Every row comes from one small tree of marks. The marks that hang from a mark follow it in brackets, in alphabetical order. Every link used is in the known rows. Which tree was each row made from?
In the rows, zero is written as 128.
Known rows
N[K]: [129 118 133 123 129 115 120 159 180 106  89 119 117 165  99 129 135 136
 131 156 136 106 119 120 130  97 123 125 109 150 118  84]
B[Q[Z]]: [134 147  76 149 115 110  98 177 136 111  94 133 164 177 131  93 123 134
  97 142 167 145 101 156 148  77 174 111 168 140 111 101]
B[Q]: [140 141  96 123 111  91  85 147 154 127  85 143 138 159 100  94 120 139
 104 153 154 109  97 149 127  88 152 130 138 117 100 132]
A[K[G N]]: [ 94 159  96 149  71 119  82 126 159  96  55  92  93 184 148 171 129 100
 106 134 147 124 156 159 158  96 170 104 165  90 156 128]
P[R]: [126  85 126 108 135 124  97 140 113 136  79 134 122 155 153 107  93  83
 136 160 129 115  86 169 123 143 157 157  84 113  93 141]
T[B[Q[R[V] Z]]]: [138 193  76 161 142 157 127 148 105 136 162  93 202 124 121  83 107 134
  86 132 192 175  70  99 122 106 149 120 165 132 133 113]
T[B[Q[R[P] Z]]]: [141 157  85 136 110 126 110 163  87 143 149  93 158 124 122  93  89 152
  90 154 179 175  95  72 133 119 173  98 161 102 137 116]
A[K]: [ 97 112 136 135  77 113  76 133 126  93  80 119 107 175 115 111 121 136
  97 141 126 140 117 153 140  85 166 104 117 120 122  95]
P[R[G V]]: [120 140 166  98 183 139 135  94 137 134 148 123 115 112 152 108 105 101
 159 138  89 131 121 182 122 196 123 161  53 136 101 149]
T[B[Q[R[G V]]]]: [163 200 116 131 157 136 134 100 128 132 194 103 150  77 101  88 102 152
 106 136 151 156  92  98  83 147 137 119 123 103 141 148]
Q[R[V] T[B] Z]: [129 159  69 166 137 195 166 176  97 104 150 130 174 115 154  94 131 146
 121 107 185 193 102 110 107 123 151 110 169 129 145 105]
Z[P R[G[K] V]]: [130 134 158 122 167 132 160  63 161 140 208 118 126  80  92 150 177 128
 120 116  70  87 200 118 122 153  53 159 104 208 114 138]
V[G[K]]: [131  61 173 126  86  95 101 117 108 125  93 142 129 166 109 152 139 114
 133  97 121  75 103 107 143  90 106 133 155 110 150 117]
R[P V[G[K]]]: [ 88  96 233  86 102 104 131  66 119 146 132 138 124 133 100 164 121 127
 141  87  64  92 164  99 172 147  56 143 105 117 132 141]
T[B[Q[R]]]: [161 146  71 148 118 118  94 145 100 135 123 106 153 123 104 100 107 128
  88 167 194 136  53  93  89  96 173 116 157  85 128 132]
B[Q[R[G] T Z]]: [164 181  59 175 125 155 156 195 138 131 138 124 131 121 156  89 128 169
 130 116 184 175  95 121 115  93 203  64 203 115 147 118]
Z[R[V]]: [125 138 128 126 150 153 115 102 155 117 124 158 116 122  86 144 138  89
 130 128 103 118 155 143 115 119  95 174  94 187  86 149]
Q[R[G V] T Z]: [130 175 100 154 146 189 194 158 136 111 181 139 122 108 159 105 133 154
 146  77 143 189 129 141 118 147 159  96 153 148 142 112]
R[G[K] P]: [125  91 216  66 120  78 134  88 134 131 139 130  96 125 110 145 132 176
 121 120  86 119 169 123 145 154 105 104  76 125 139  94]
Z[R[G[K] P]]: [129  95 196  95 142  97 126  86 128 148 150 128  82  95  88 167 140 152
 137 134  72 114 200 102 124 149  93 124  83 156 134 119]
P[R[V[G[K[N]]]]]: [108 122 205 143 120 125 114 104 112 178  98 105 157 143 147 172 113  63
 160  89 109  70 123 126 155 144  91 162 137  90 162 161]
P[R[G[K[N]] V]]: [128 149 206 115 162 125 146  88 144 168 134  97 149 118 143 138 128 113
 150 109 111 100 144 150 131 177 107 140  92 110 154 131]
R[G]: [146 116 132 105 139  94 119 115 150 100 132 149  90 137 138 121 133 145
 126 132 117 133 128 157 111 138 149 126  88 129 125 109]
Q[B Z]: [ 93  92  68 127 140 111 136 202  94  84 108 149 160 165 176 135 118 141
 130 141 151 178 114 169 172  92 156 116 133 119 138  56]
G[K[N]]: [125 113 150 125  93  91 113 139 142 137  80 122 147 159 112 159 157 133
 106 103 173  92 132 133 143  90 124 116 145 112 157  99]
N[K[G]]: [113 123 104 126 122 126 131 148 188  86  79 110 111 182 121 159 150 109
 141 152 134  98 128 126 144 113 127 131 134 136 123  96]
Q[B Z[R]]: [105  87  52 144 156 139 124 202  98  97 122 149 142 143 150 156 126 114
 149 151 135 178 131 151 156  75 144 136 140 152 136  78]
Z[P R[V]]: [121 143 105 127 159 142 131  85 159 122 162 145 118 107  96 148 158  81
 125 143  90 100 181 141 116 141  73 186 112 209  77 161]
P[R[V]]: [111 116 154 106 157 147 121 109 123 142 102 138 135 142 145 111 111  78
 141 149 100 113 107 178 137 163 122 172  63 137  75 146]
Q[B R[V] T]: [ 99 134  83 151 141 177 186 171 108 118 136 171 144  87 149 136 134 150
 158 115 133 172 114 142 143 126 117 105 133  99 122 123]
V[G]: [133  88 128 131 100 107  86 120 125 110  91 156 103 166 141 145 115  95
 145 116 122 113 102 136 122 106 130 153 138 106 134 146]

Write each row's tree
[117 139 172  90 141 146 123  85 153 131 134 160  97 108  82 160 122 110
 137 146  67 127 193 126 133 154  70 166  69 181  82 162] | Z[R[P V]]
[106  85 208 120 129 128 118  97  96 160 103 120 150 138 134 145 119  71
 159 101  90  75 105 131 156 153  82 167 110 106 125 149] | P[R[V[G[K]]]]
[111 154 237  83 130  91 158  57 170 152 153 121 120 103 112 170 139 166
 123  95  93 113 213 125 147 174  74 111  83 121 161 124] | R[G[K[N]] P V]
[134  91 171 145  77  85  94 128 131 136  91 121 133 165 121 186 132 106
 139  89 150  71 123 103 143  80 124 133 175  84 182 130] | V[G[K[N]]]
[135 143 123 116  95 103 115 125 126 166 114 133 107 125  89 107  93 133
 106 150 135 134 109  97 135 121 145 108 129 100 102 151] | B[Q[R[P]]]
[139 115 160  92 144 116 116  93 149 121 144 142  56  99 105 155 117 134
 147 155  74 144 183 123 112 158 113 147  79 159 121 150] | Z[R[G P]]
[126  72 178 101 152 100 123 113 108 148 113  98 129 132 148 121 130 121
 136 143 112 100 110 149 129 165 139 125  84 120 129 113] | P[R[G[K]]]
[160 134  21 194 142 173 128 188 114 101 148 124 145 111 163 123 173 137
 123 149 170 155 151 113  89 101 140 132 196 170 143 125] | Q[T[B] Z[P R]]
[152 132 127 114 128 142 161 132 102 120 166 128  84  72 150 125 115 198
 139 137 142 168 126  91  83 168 153  85 118  83 159 145] | Q[R[G P] T[B]]
[154 124  96 125 158 120 129  94 161 118 175 133  80  99 124 139 147 112
 131 149  91 111 177 132  96 140 116 158 114 189 119 156] | Z[P R[G]]
[112 128 198  99 151 113 155  76 152 120 161 129 134 114 104 130 149 159
 115  97 103 111 157 140 132 150  89 122  87 149 128  90] | R[G[K] V]
[159 123  71 157 117 162 130 165  95 111 112 134 131 108 133 106 130 152
 120 137 188 157  78 105  79 112 171  98 155  93 145 134] | Q[R T[B]]
[137 150  73 159 115 137 120 181 123 143 117 115 157 154 118  94 104 115
  96 132 184 156  77 115 144  73 186 100 196 126 125 107] | B[Q[R Z]]
[141 118  44 170 148 171 136 197  76 125 123  98 169 134 220  84 147 129
 131 164 171 145 103 145 110 146 169 133 161 134 131 131] | Q[T[B] Z[P[R]]]
[123 117  63 155 114 138 157 147 114 137 151 124 133 152 142 109 128 100
 100 118 164 142 111 111 138 119 158 121 171 174 122 112] | Q[R Z[P]]
[154 163  59 173  96 146 127 178 136 144  94 145 125 124 105  96 128 148
 121 137 181 126  80 120 103  88 177  97 188  90 114 151] | B[Q[R T]]
[104 115 197  94 106 126 125  74 136 126 121 161  97 138 117 152 103 109
 152 100  61 116 153 122 148 161  79 161  96 119 112 168] | R[P V[G]]
[109 124 235 110  89 102 131  78 144 160 115 128 130 138 111 193 127 118
 147  73  87  84 180  94 169 141  57 132 130  99 166 160] | R[P V[G[K[N]]]]
[146 154  58 171 113 139 114 216 142 105  83 148 153 165 150  94 141 170
 119 128 187 149 104 160 140  67 183  94 200 121 125 109] | B[Q[T Z]]
[117 117 208  96 168 127 143  77 124 152 144 112 146 109 132 119 125 127
 142 125  92 102 128 160 135 187  98 140  61 136 119 120] | P[R[G[K] V]]
[105  96 194 125 111 112 129  85 122 130 123 142 144 143 102 158 141 114
 141  78  99  78 128 115 148 116  75 145 135 125 131 126] | R[V[G[K]]]
[106  97 100 116 113 147 173 178  97 128 114 167 101  96 156 144 111 161
 159 139 119 176 129 116 147 126 134  88 131  73 128 122] | Q[B R[P] T]
[135 162 124 123 173 132 148  71 172 126 204 135  91  83 112 139 160 105
 132 133  68 115 199 137  99 165  71 169  89 214 100 168] | Z[P R[G V]]
[113 130 188 101 169 121 166  67 133 162 175  89 141  97 146 112 153 116
 137 124  75  89 151 150 140 202  77 152  80 161 107 136] | Z[P[R[G[K] V]]]
[166 160  21 175 143 134  91 169 121 124 158  93 176 121 130 104 147 120
  82 178 169 133 124 104 106  85 142 146 192 175 128 130] | T[B[Q[Z[P R]]]]
[139 126  61 157 117 154 123 207  96  79 108 135 159 154 180 102 143 174
 115 131 196 176 105 136 105  93 174 106 166 116 152  82] | Q[T[B] Z]
[138 103 120 111 164 111 134 109 129 138 148 110  99 122 174 103 116 106
 144 166  94 110 124 169 115 188 138 158  78 146 109 163] | Z[P[R[G]]]
[173 143 124 135 136 102 114 116  97 151 172  78 153  97  97 103 133 179
  89 135 177 128  81  72  93 114 151  93 155  85 171 103] | T[B[Q[R[G[K]]]]]
[125 115 125 123  93 147 148 142 124 142 103 157  81 117 124 125 122 153
 136 125 133 143 134 104 123 133 144  96 130 102 119 151] | Q[R[P] T]
[120 137 162 131 100 165 164 109 118 148 138 161  96 107 127 147 112 127
 174  83  90 139 139  87 131 155  96 123 146  91 127 189] | Q[R[P V[G]] T]
